Each row comes from the steps of one path. Every step used is in the known rows, and no mark comes twice. Write the path behind each row, first mark first.
Known rows
rabe/dutan: [ 12  11   1 -22  -5  -8   8   5  -7   2  20   0   4   2   2  -3  -3   2
   5   4   1  14   5  16 -24]
dutan/rabe/meva/dopave/fiso/sados: [-18 -10  -2   8  -4   7   7   3  -1 -11 -18  -5   9   6 -10  -2  15  15
  -6  -5  -4  17  20 -12  26]
ritaba/sados: [  9  -4  -7  11  -5 -29  12   1  12   2  -3 -11  -5  -4  -3   1   1  -3
   6  -3  -3  15  -2  21   9]
nokeled/dopave/meva/rabe: [-12   0  -6 -10 -10 -13 -17   1  -4   7  17  15 -14  21   1  12  -3  -6
  -4  -5  -4  10   8   5  22]
dutan/rabe/meva/dopave/fiso/sados/ritaba: [-19  -9  -2   6  18  -2  11   2  -1  -5 -18  -9   8  12  -6 -11  26  23
  -5  -9  -6  46  14   0  19]
nofo/sados: [  8   1  -3  12 -13 -25  23   0  23  13   1  -8  -1   4  -6   0  -7  -1
  -6  -4  -4   0  -9  -7 -12]
ritaba/fitul: [  8  -1   6  16   2 -24   8  -7   3  12  -4 -10   1   4  -1  10 -14 -12
 -11 -11  -5  31   8   5  15]
fiso/sados: [ 11  -5  -1   3   4 -29  28  -5  16 -15   4   7  -1   0   3   2   7 -10
   0  -4  -2 -10  -2   6  12]
fiso/dopave: [ 21   6   3   0 -20 -27   8  -1  -1 -11   8  -8  10   1  -1  -1 -19  -1
  -5   1  -4   6   6 -24  12]
fitul/ritaba/sados/fiso: [  5   0   9  14  -5 -25   3  -7   7   6  -9  -6  -7 -16  11   4   4  -5
   1   2  -1  27  -7  39 -25]
dopave/meva/rabe/dutan/sados/fiso: [-22  -1  -6 -19  23  45 -24  -1 -13 -10  30  22 -11 -10   1   3  19  -5
   6   9  13 -49 -12  12 -13]
meva/dopave/fiso/sados/ritaba/fitul: [ -7 -12   8  21  17  16  -5  -5  16   8 -46 -12   4  10  -8   5  -2   5
  -7 -16  -5  46   9  -5  23]
dopave/fiso: [ 19  -3   3  -3 -23  -9   0   2   2  -3  -8   7  10   0   0  14 -17  -5
  -6   6  -1  14  16   9 -36]
nofo/sados/fiso: [ -2  -2   7   3  -6 -17  23  -3  16  25   5   2  -2 -12  -5   2   0  -2
  -3   7   2 -34 -23  -6 -28]
fitul/ritaba/sados: [ 15   1   1  22 -11 -35   4  -4  12  -4 -12 -16  -6  -2  10   1   0  -4
  -1  -8  -6  56   6  36 -12]
nokeled/dopave/meva/rabe/dutan: [-15   7  -6 -23  -7   5 -22   6 -13   7  21  13 -12  17   0   4   1   0
   4  -4  -1   7   7  10  12]
fiso/dopave/meva: [ 10   6   0   4 -21 -24  -7   1  -8 -26   8  -2  13   6  -8   3 -22 -15
   0  -2  -4  -5   1 -16   8]
sados/fiso/dopave/meva/rabe/dutan: [-15   4   6 -24   7  24 -20   2 -22  -8  32   8   4 -17  -1   0  -1  -3
   9  13   9 -53 -12  -1 -11]
rabe/meva/dopave/nokeled: [ -1   2  -4  -3   1  -6   2   6  -3  28 -33   0  10  20   8  -5  -5  -1
  -6   8  -3  10  13  -3   7]
dutan/sados/nofo: [ 12   6   2   7   5  23  17   0   7   0  18   4 -20   9  -3   0   2   5
  -4  -3   1  12  -4 -25 -10]
meva/dopave/fiso/sados: [  2 -11   5   7 -10  19  -1   0  20  -6 -32   3   3   6  -8  12  -9   1
  -4  -1  -1   8  14 -13   7]
rabe/meva: [ 12   6  -6  -8   4 -56  24   6 -10   7   5   3  11   5   9  -5  -6  -2
   1  -2  -2  11   9  14  -6]
meva/rabe: [  4  -4  -5 -10  14  -2   0  -5   7   7  31   3 -11   2  13  13   6   1
 -11   5   2   2   9  15   0]

Which path is each row?
[-12  -5  -4  -1   4  35 -19  -8  -6 -17  14  19  -9 -15  -1   2   7  -2
  -2   7  10 -62 -15 -29  19] => dutan/sados/fiso/dopave/meva/rabe
[  8   2  13 -10 -17   7  -1  -4 -10  13  -5   8  12 -11   7  -1  -7  -9
  -3  24   2 -45 -11 -18 -16] => sados/fiso/dopave/nokeled
[  6   1   9  19 -18   0 -12  -5   0   6 -31 -12   2 -16  13  -6   0  -5
   2  10  -3   2  -8  15 -18] => fitul/ritaba/sados/fiso/dopave/nokeled
[ -1  -1   0  29  22 -31  20  -6  18  30 -15 -24  -1  10  -5 -10   2   5
  -8 -20  -8  49 -14   4   2] => nofo/sados/ritaba/fitul
[ 12   1   4  -8 -41 -19  -4   4  -1  15 -18  13   1  14  -3  10 -19   4
  -4   0  -7  30  18  -8  -6] => nokeled/dopave/fiso
[ -6   8   2 -14  -5  32 -14   3 -19 -21   8  14   4 -15  -9 -12   2   0
  12   7   9 -45 -15 -24  -8] => rabe/dutan/sados/fiso/dopave/meva
[  8   2   7   3  17  -4  37   1  14  -5  21   0 -12   6  -1   0   5  -6
   5  -5  -3  -2  -6  -3  -6] => fiso/sados/nofo
[  1   4  -3  -4   4 -30  12   6  -1  17 -15  -3   7  14   2  -2 -10   5
  -5  -3  -3  25  14  -3  16] => rabe/meva/dopave
[ -9   4 -12  -6   2  38 -29   2 -14 -30  17   2  -2  -2  -5  -7   1   3
   5  -3   7 -32  -1 -24  20] => fiso/dopave/meva/rabe/dutan/sados
[ -1   4  -6 -26  19  21  -5   3  -6   6  38   0  -7  -2  11   3  11   9
  -1   6   5  -1   8  21 -11] => meva/rabe/dutan
[  6  -5   2  -2 -11 -25   9   1   4   6 -26  10   0  14  -1  -3   4  10
   3 -10  -8  36   8   2   6] => nokeled/dopave/fiso/sados/ritaba
[ 13  -9   1   4 -11  -7  12   0  12 -19 -15  11   9  -5  -2   9  -4  -8
   2   1   0 -12   9   8 -16] => dopave/fiso/sados
[  6   2   1  13   7  -4  22   6   9  10  12 -18 -17   4  -8  -1  -2   2
  11  -5  -4  22  -6  14  -8] => ritaba/sados/nofo
[ -7   6  -7 -13   0  17 -24   5 -16 -24  26  -3   6   0  -3  -2  -7  -3
   5   0   3 -20   2  -7   8] => fiso/dopave/meva/rabe/dutan
[-11  -7  -2  17  31 -12   5   3  -2  14 -54 -11  13  10  -2  -9   0   9
   1 -20  -4  41  12   5  24] => rabe/meva/dopave/fiso/sados/ritaba/fitul
[  0   1   8   7 -16 -11  17  -1  10  13  -3  -6   5 -15  -9  -5 -10   3
  -1   5   1 -45 -24 -32  -9] => nofo/sados/fiso/dopave
[  7   1   4   2 -11  14   3  -7  -2  -9   1  13  -2 -16  -2  -4  -1   4
  -4   8   6 -41 -14 -41  10] => dutan/sados/fiso/dopave
[  5  -1   5   0 -12  21 -10  -2  13  26 -26  -1   0  20   5   8  -7  -7
 -14  14  -4  18   9 -12   3] => meva/dopave/nokeled
[-16   3   2   5   7  20 -28   1 -13 -13   4 -11  -4 -21   7  -5   8   0
  13   0   5  -6 -10  30 -15] => fitul/ritaba/sados/fiso/dopave/meva/rabe/dutan
[-11   0  -4 -18  13  79 -25  -1 -14   8   7  10  -7 -16  12 -10  21  12
   2  20  13 -63  -9 -23   0] => meva/rabe/dutan/sados/fiso/dopave/nokeled
[-22  -3  -4  -8  10  26 -20   5 -14  -8  14  -7  -2 -24  -7  -7   9   2
  20   6   8 -51 -18  12   9] => ritaba/sados/fiso/dopave/meva/rabe/dutan
[-11   3  -8 -20  15  15 -19   4 -11 -10  38   7  -3   4   3   7   6  -9
   4   2   5  -8   3  29 -15] => dopave/meva/rabe/dutan
[ -8   5 -12  -5  23  31 -26   0 -16 -25  18  -2  -1   3  -1 -16  12  10
   6  -7   4  -1  -6 -12  15] => fiso/dopave/meva/rabe/dutan/sados/ritaba
[  6 -11   3  18  18 -13   9  -6   7  -5 -29  -4   9  -1  -1   1   4  -2
   1 -15  -4  32   4  18  -4] => dopave/fiso/sados/ritaba/fitul
